Each row was made from one path, in order. Every step used is in the known rows, and no mark comes twice. Write each row's path.
Known rows:
dazoto > zufu: [ -8 -10  -4 -11 -25  -7  -5 -13  16  -5  18  28  11  16 -15  31 -24 -14
  26   7  -6  -4 -51 -18  17  25  -5 -16 -19  20 -32  -1  11 -26   5  18
 -10   3]
zufu > gemotap > lotebu: [-11 -18   2  18  -6 -17  25  -4  18 -26  22  32  -6  35  -4  29 -31 -17
  24   8  10   2 -22   7  25  -3  34 -25   8  31 -32  -5   9 -34   1 -11
 -29  18]
meteti > vomo > zafa > lotebu > vudud: [ -1  -4 -10  18  23 -14   9   1  -4  15  -6 -56 -26 -22  16 -17  28  -6
 -12 -15   6  -9  45  38  13  20 -12  24   1 -26 -15  -7   7  12  -5 -40
   6  -4]
gemotap > zufu > galoruf: [  8  -9   7  13 -20 -33 -21  -8   6 -11  30  58  31  19 -13  16 -24 -67
  34  36 -22   2 -38 -13  36  20  34 -12 -40  40 -14  25   5 -50   1  44
 -12  -4]
sogesus > meteti > vomo > vudud > lotebu: [-15  -3 -10  -5   6  -1 -15  -5  -8  18  -2  -3 -23 -13   5   0   2   8
 -25   0   4   6  -6   4 -19  17  -4  13  23 -17  40 -27   1  13 -19 -21
 -15  12]
lotebu > zafa > vomo > meteti > sogesus > telas: [ 23   6   9 -52   8  23   5  20 -16  12 -17  -1   0 -24   3  -1  32  31
 -46   9   1  35  22 -73 -20   7  -5   5  13  -9  62  -5  -4   7   9   0
  13 -35]
vomo > zafa: [ -4 -16   1  11  -2   1  -8  -4   7  -1  -4  14  -6  10 -14  -9 -18  13
  34   0  -9  -7 -12 -19   4  26   1  -2   8   7  -3 -13  10 -15   8  15
  -1   2]
zafa > lotebu > vudud > vomo > meteti > sogesus > telas: [  9  27   4 -34 -12  37  -6  -4 -19   1   7 -29  20 -33  33  23  38   1
 -67 -22   9  39  23 -28  -6 -42 -28   3   2  -3  24   5 -15  36 -12 -11
   1 -27]
sogesus > meteti > vomo > zafa > lotebu > vudud > rereb: [ -2   6 -15  15  24 -11 -23  -1 -11  31  -3 -42 -20 -36  26   2  63  24
 -38 -12  28  -2 -20  57   4 -36 -18  24  18 -40  11 -12  -5  41  -4 -65
  19  -6]
sogesus > meteti: [  0  -9   9 -13 -17 -12 -19  -9  10   3  23  29   5  13 -21  30 -19   6
  14   9  -8  16 -55 -38   1  21 -25 -27   9   7  -7   3   8 -27   2   7
   8  -4]
mido > zafa: [ 10   0   4  -3 -24 -22  15  -7  11  -6   6  30   0  29  -3 -11 -27  -1
  21  -5 -32   4   6 -35   9   5 -10 -10 -13  -1 -12  18  10 -31  17   2
   4   1]
sogesus > telas: [ -3 -16   8 -15 -22  -5 -15  -9   8   5  32  40  11  -4 -19  23 -39  -6
  15   6  -6  20 -40 -50   5   9 -13 -19  11  17   5  -5   9 -34   6  25
   2  -5]
gemotap > lotebu: [ -2 -14  -1  14  -9 -27  20 -12  18 -14  16  15  -1  17   5  14 -47   3
  13   6  -6  -4 -22 -17  21  -7  18 -22  24  20 -26  -3   9 -39   0   2
 -10  18]
sogesus > meteti > vomo: [ -7 -21   1 -17  -2 -13 -25  -5  -1  15  23  -2  -3   1   1  33   4   3
  -8  10   0  29 -37 -33   4  57 -10  -6  23   0   8 -14  15 -21   3  -8
   3 -14]
zafa > lotebu > vudud > vomo > meteti > sogesus: [ 13  32   3 -14  -1  33  19  -9 -12 -10  -2 -34  21 -12  28  15  28  -3
 -45 -22   2  18  22   2  -6 -25 -20   3  -8  -7 -10  17 -15  30 -12 -16
   6 -14]
telas > vomo > zafa > lotebu: [-11  -4  -2  -5  -7 -13 -30   6 -10  10  -5 -51 -13 -13   8 -32   2  18
   1 -11 -11   2  37  17   9  20  -4   7  15  -7   0 -12   0 -14  12  -2
   4  -9]
vomo > telas: [ 11 -19  10  -5  -3  17   2   0   5  -7  15  25   9  10 -13  14 -18  12
  21   6   3  10 -24  -6  -6   7   6 -13  -6   5   6  -3  13 -26  15  21
  -7 -10]
sogesus > telas > vomo > meteti: [ -6  -8   9 -35 -12  21 -57   4 -15  23  20 -19  21 -10  24   7   0  26
 -23   1  10  39 -26 -40 -13   9  -5  -6  31  13  41 -11  15 -10  18  27
  -2 -24]
zafa > lotebu > vudud > vomo: [  2  25   2  16  -6 -10  21 -10   3 -14  15 -14  13  -3  -3   5  -9 -36
   2 -16  -4 -16  10  32   7 -30 -26  -6 -26  -6 -56  29 -17  17 -15  -2
  19  11]
vudud > lotebu > zafa > vomo: [ 12  20   1   5  15 -22  42  12   3 -11 -15  10 -17   9 -45 -26 -37   2
   8   4 -24 -36  -4  11 -29 -28  -5   4 -16 -10   5  15  -9  -1  -9   6
  22  29]
zafa > vomo > vudud > lotebu: [  0   7  -6  17   3   2  18  -2   4  -1 -28   7 -13 -11 -17 -39 -36   5
  11   2 -12 -29  23  33  -7 -14   9  16  -9 -25  18   8  -5   6  -6   4
   2  15]
zafa > vomo: [  6 -11   5   4 -11 -10   7  -1  10  -2  -3  12   6   4 -21 -10 -29  -1
  31  15 -14  -6  -7  -6  12  22   4  -6 -11  -8 -15  22   7 -25  13  17
  21  -8]
dazoto > zufu > gemotap: [-17 -12  -3  -5 -22   5   0  -7  17 -13  23  41   2  34 -23  47 -11 -32
  36   8  11  -3 -48   2  21  34  11 -20 -34  29 -37  -2   9 -20   6   6
 -26   5]
gemotap > lotebu > zafa > vomo > vudud > rereb: [  8   6 -12  31  35 -15  36  10   3   4 -37  15 -10 -22  14 -39   6  25
 -14  15  17 -38  32  51  -1 -49  33  13  22 -29  13   5 -22  26  -6 -35
  12  23]
mido > zafa > lotebu > vudud > vomo: [ 11  36   0  13 -15 -20  24  -6   0 -13  -3 -16   2   8  18 -24  10 -27
 -12 -27 -23  -9  51  17   8 -49 -25   2 -38 -15 -42  40 -13  24  -4 -21
  17   6]
dazoto > zufu > galoruf: [ -4   1  -2  -8 -30  -8  -8 -10  11 -10  21  41  20   9   1  34  -2 -46
  22  17  -3   2 -45 -26  32   3   6 -11 -39  45 -18   2  10 -40   2  33
 -19  -3]
meteti > sogesus > telas > vomo > zafa: [-11 -22   0 -41 -19   8 -61   4 -21  29  -2 -12   1 -33  20   1  25  35
 -35  -3  -1  48  32 -61  -9  28 -11  14  54  11  77 -40   1  -2   8  20
 -10 -24]
dazoto > zufu > gemotap > lotebu: [-19 -13  -9   6 -17 -14  12  -6  19 -22  19  24  -8  34   5  42  -6 -26
  15   7  18  -4 -37   7  37   0  37 -23 -13  43 -38 -15  10 -21   0  -9
 -43  15]
lotebu > vudud > vomo > meteti: [  8  20   7  12  10  35   0  -6  -2  -9   2  -4  30  15  16  10  11 -10
  -1 -10  12  -7 -28   7 -17 -27 -10  -2 -12   4 -18  19   1  36  -9  17
   8   3]
zufu > gemotap: [-10 -16   8   8 -11   1  12  -6  15 -16  27  43   3  34 -36  33 -36 -27
  41   8   1   1 -31   0   9  34  12 -22 -17  21 -33   2   9 -31   5   6
 -11   7]
zafa > lotebu > vudud > rereb: [ 10  15  -3  30  -1 -20  29 -17  14   4  20  13  14 -16  -6  11 -25  -8
  -1  -8  10 -31 -46  60  11 -60 -24  -9 -11 -24 -44  30 -13   4  -5 -35
  32  21]

Which path is each row?
[-11  14  -2  11  -7  10  -4  -3  -7 -14  -8 -25  -8   1  -2 -23   7   2
  19 -16 -15  -4  36   6   3 -10   0   3  -9   2 -24  -4 -11   7   0  12
   4  -2] | vudud > vomo > zafa > lotebu
[  2  -3   9  -2  -4  32  -9   1  -6 -15   6  16  19  12   2   9   4   1
  14  -1   5  11  -7   0 -20  -8  14  -6 -13  14   4  -4   0   5   6  43
  -8  -6] | vudud > vomo > telas
[ -7 -21   6 -50 -33  -4 -46  -5 -14  23  22   9  20 -28   8  26  -2  10
 -39   4  -5  47   4 -65  -6  29 -19  -3  45  13  51 -20   0 -21   5  24
  -4 -19] | meteti > sogesus > telas > vomo
[  1  16  -1  11  19  -4  44   4   5  -6 -13  28 -17   2 -34 -25 -41   0
   7  -3 -10 -37  20  17 -39 -17 -12   3   1  -9  10  -4 -13   3 -25  -9
  -3  44] | vomo > vudud > lotebu > zafa
[  6  16   5   7   9 -17  46   2  10 -13   5  33 -12  19 -49  -4 -53  -1
  16  -4 -22 -33 -26  -6 -35 -20 -17 -11  -4  12  -5   1  -7 -16 -18   3
   9  46] | vudud > lotebu > zafa
[ 22  15   4  -4  25   2  34  24  -6 -11 -24  -1 -22   6 -31 -32   0  18
  -6   3  -8 -22   6  24 -36 -45  11  11 -25 -16  33   3  -5   8   0  10
  10  14] | vudud > lotebu > zafa > vomo > telas
[ 12  -8   9 -27 -12  34  10  -9   0  -2   4  11  19   8   9  27 -15  25
 -12   1  -4  28 -24 -49  -7  36  -2 -11  21   7  21  -4  10 -22   8   2
  -5 -18] | vomo > meteti > sogesus
[ -3   5  -3  11   9 -22 -19   5  -8  15  -8 -63  -9 -21  17 -29  18   3
 -12 -16   0 -12  43  45   9  -9 -23  13   7 -21  -9   5  -4  11   1 -21
  14   1] | telas > vomo > zafa > lotebu > vudud
[  5   6  -2  23   8 -16  15  -4   6   1  -4 -27 -14 -12  -2 -20   5  -6
  11 -17  -5 -20  22  31  15 -15 -23   4 -12 -17 -31  13  -1   2  -6 -26
  10   4] | vomo > zafa > lotebu > vudud
[ 13  18   5   8   8  15  13   2  -6 -14   6 -22  10 -11   6   0  23 -19
 -13 -17  10  -4  23  45  -4 -50  -9  -1 -34 -11 -20  18 -10  26  -7   4
   6  -5] | zafa > lotebu > vudud > vomo > telas
[ 10   8  -4  19  29   3  25   9   1  11 -29  30   0 -22 -14 -35   0  17
   3  14  10 -34  15  46 -17 -18   9  15  -1 -41  15  15 -23  28   1 -20
  27  12] | lotebu > zafa > vomo > vudud > rereb
[-11 -23  -3 -10   9   0 -42   3  -9  22  -2 -19 -20  -4   7   7  36  22
  -5   3   5  26  -7 -30  -3  53   0  11  31  -3  29 -34  17   2   7 -10
  -4 -19] | sogesus > meteti > vomo > zafa
[  6   2  -5  14  29 -22  39  17   5  -3 -35  -2 -22 -10   9 -46  -2   7
  -3  15   2 -23  68  14   5  -9  26   8  15 -19   5   4 -13   6  -8 -21
   0  12] | gemotap > lotebu > zafa > vomo > vudud
[-10 -10  -6 -14   6 -12 -28   4 -13  16  -2 -53 -33 -17  10  -2  41  22
 -17  -6  -1  26  19 -11  13  40  -8  10  19 -16   6 -28   8  -6   5 -36
   0 -24] | sogesus > meteti > vomo > zafa > lotebu
[ -1  10   8  -3  -6  41  -7  -4  -5 -13   6  -1  24  23   8   8  -9   7
  10  -5   0   7 -34 -19 -18   7   6  -9  -5  18 -10   4   3   9   5  33
   0  -7] | vudud > vomo > meteti
[ 13   1   5  -6   1  21   3   3   2  -1 -12 -12  11   9   6 -11  -5  21
  10  11  -4   3 -20 -12   5  16  14  -1  -8 -11   0  18  14 -13  21  11
  13 -23] | zafa > vomo > meteti
[ -9 -30  -8   6  13   3 -14   3  -3  15  -5 -15 -15   0   0  -8  10  11
  13   0   0   5   9 -11   0  59  15  19  20  -3  15 -27  17  -9   8   1
  -6  -8] | meteti > vomo > zafa
[ -6   4  -2 -10  -1 -18 -43   8 -15  25   3 -52  -7 -42  24 -25  33   5
 -31 -19   7  12  43  19   6 -30 -29  15  15 -14  22  -9  -4  17   0 -12
   9 -11] | sogesus > telas > vomo > zafa > lotebu > vudud
[ 24  29   1 -26  18  19  41  14 -12  -6 -33 -12 -10   0 -10 -17   2  36
 -37   0 -16  -4  11 -21 -39 -18  -3  12   1 -13  50   1  -9  13  -5  -9
  11   6] | vudud > lotebu > zafa > vomo > meteti > sogesus
[  5  -8   6 -39 -12  23 -27   0 -14  14   1 -22  24  -4  26  16   3  31
 -35   0   0  36  -3 -39 -13  41  -5  -1  37   6  39  -7   6 -14  14   9
  -4 -21] | telas > vomo > meteti > sogesus
[-12  20 -10  15   8  31   3   1   2 -24   0 -16  11  32  50  36  49 -26
 -17  -9  42  -7 -30  40  17 -50  34  -6 -26  38 -29  -2   2  53 -14 -10
 -42   9] | dazoto > zufu > gemotap > lotebu > vudud > vomo > meteti
[  2 -10   1  10   2   1   5   0   6   8 -21  14  -1 -14  -8 -30 -18  -1
  25  17  -4 -10  30  13  11  30   9   7  -4 -27   1  13  -2  -4   7   6
   8 -10] | zafa > vomo > vudud
[ 14   1   7   0  14 -21  31  14   6  -3 -10  15  -5   7 -38 -19 -23  -6
  20  14 -16 -20  12 -11  -9  19  -6  -3 -15 -14 -13  22  -4 -12   5   8
  27   2] | lotebu > zafa > vomo
[ -1   9   4  22  -3   1   2 -12   7  -9  10  16  29   9 -10  17 -13 -32
  16  -3   1 -16 -14  12  -9 -16 -19  -4 -15   6 -33  22  -8  25 -16  23
  13  18] | lotebu > vudud > vomo
[-12 -21  -4 -12   8   1 -27  -4  -5  26   3  -1 -11 -18   8   9  15   4
 -13  10  12  24   7 -13  -1  61  -4   7  29 -20  26 -19   7   3  -3 -23
  -7 -16] | sogesus > meteti > vomo > vudud
[-23   9 -18  30   7  11 -10   4   3 -22 -16 -13 -15  23  32  15  66 -26
  -2 -11  35 -20   8  50  21 -50  34   9 -20  34 -27 -18  -3  61 -19  -6
 -43  19] | dazoto > zufu > gemotap > lotebu > vudud > vomo > zafa
[-13 -17   1   0  -1  -6 -42   5  -8  17  -8 -23   2   0   2 -21   1  20
  17  -2  -4   1  16  -1  -7  28  -1  10  26   2  17 -16   8  -8  12  22
   0  -2] | telas > vomo > zafa
[ -9   3 -16   8  23  -9  35  23   6 -12 -32   4 -31   6   9 -14  39 -22
  -3  17  27 -21  57  41  23  -2  46   5 -22   1 -12  -9 -10  25  -6 -34
 -32   7] | dazoto > zufu > gemotap > lotebu > zafa > vomo > vudud
[ -6   8   0  30  10  14 -11  -3  -1  -4 -14  -2   9   4   2 -11  19  -9
  20 -12   4 -21  13  21 -13 -19  -8  14  -5   0 -10   6  -7  44 -12  23
   6  14] | lotebu > vudud > vomo > zafa
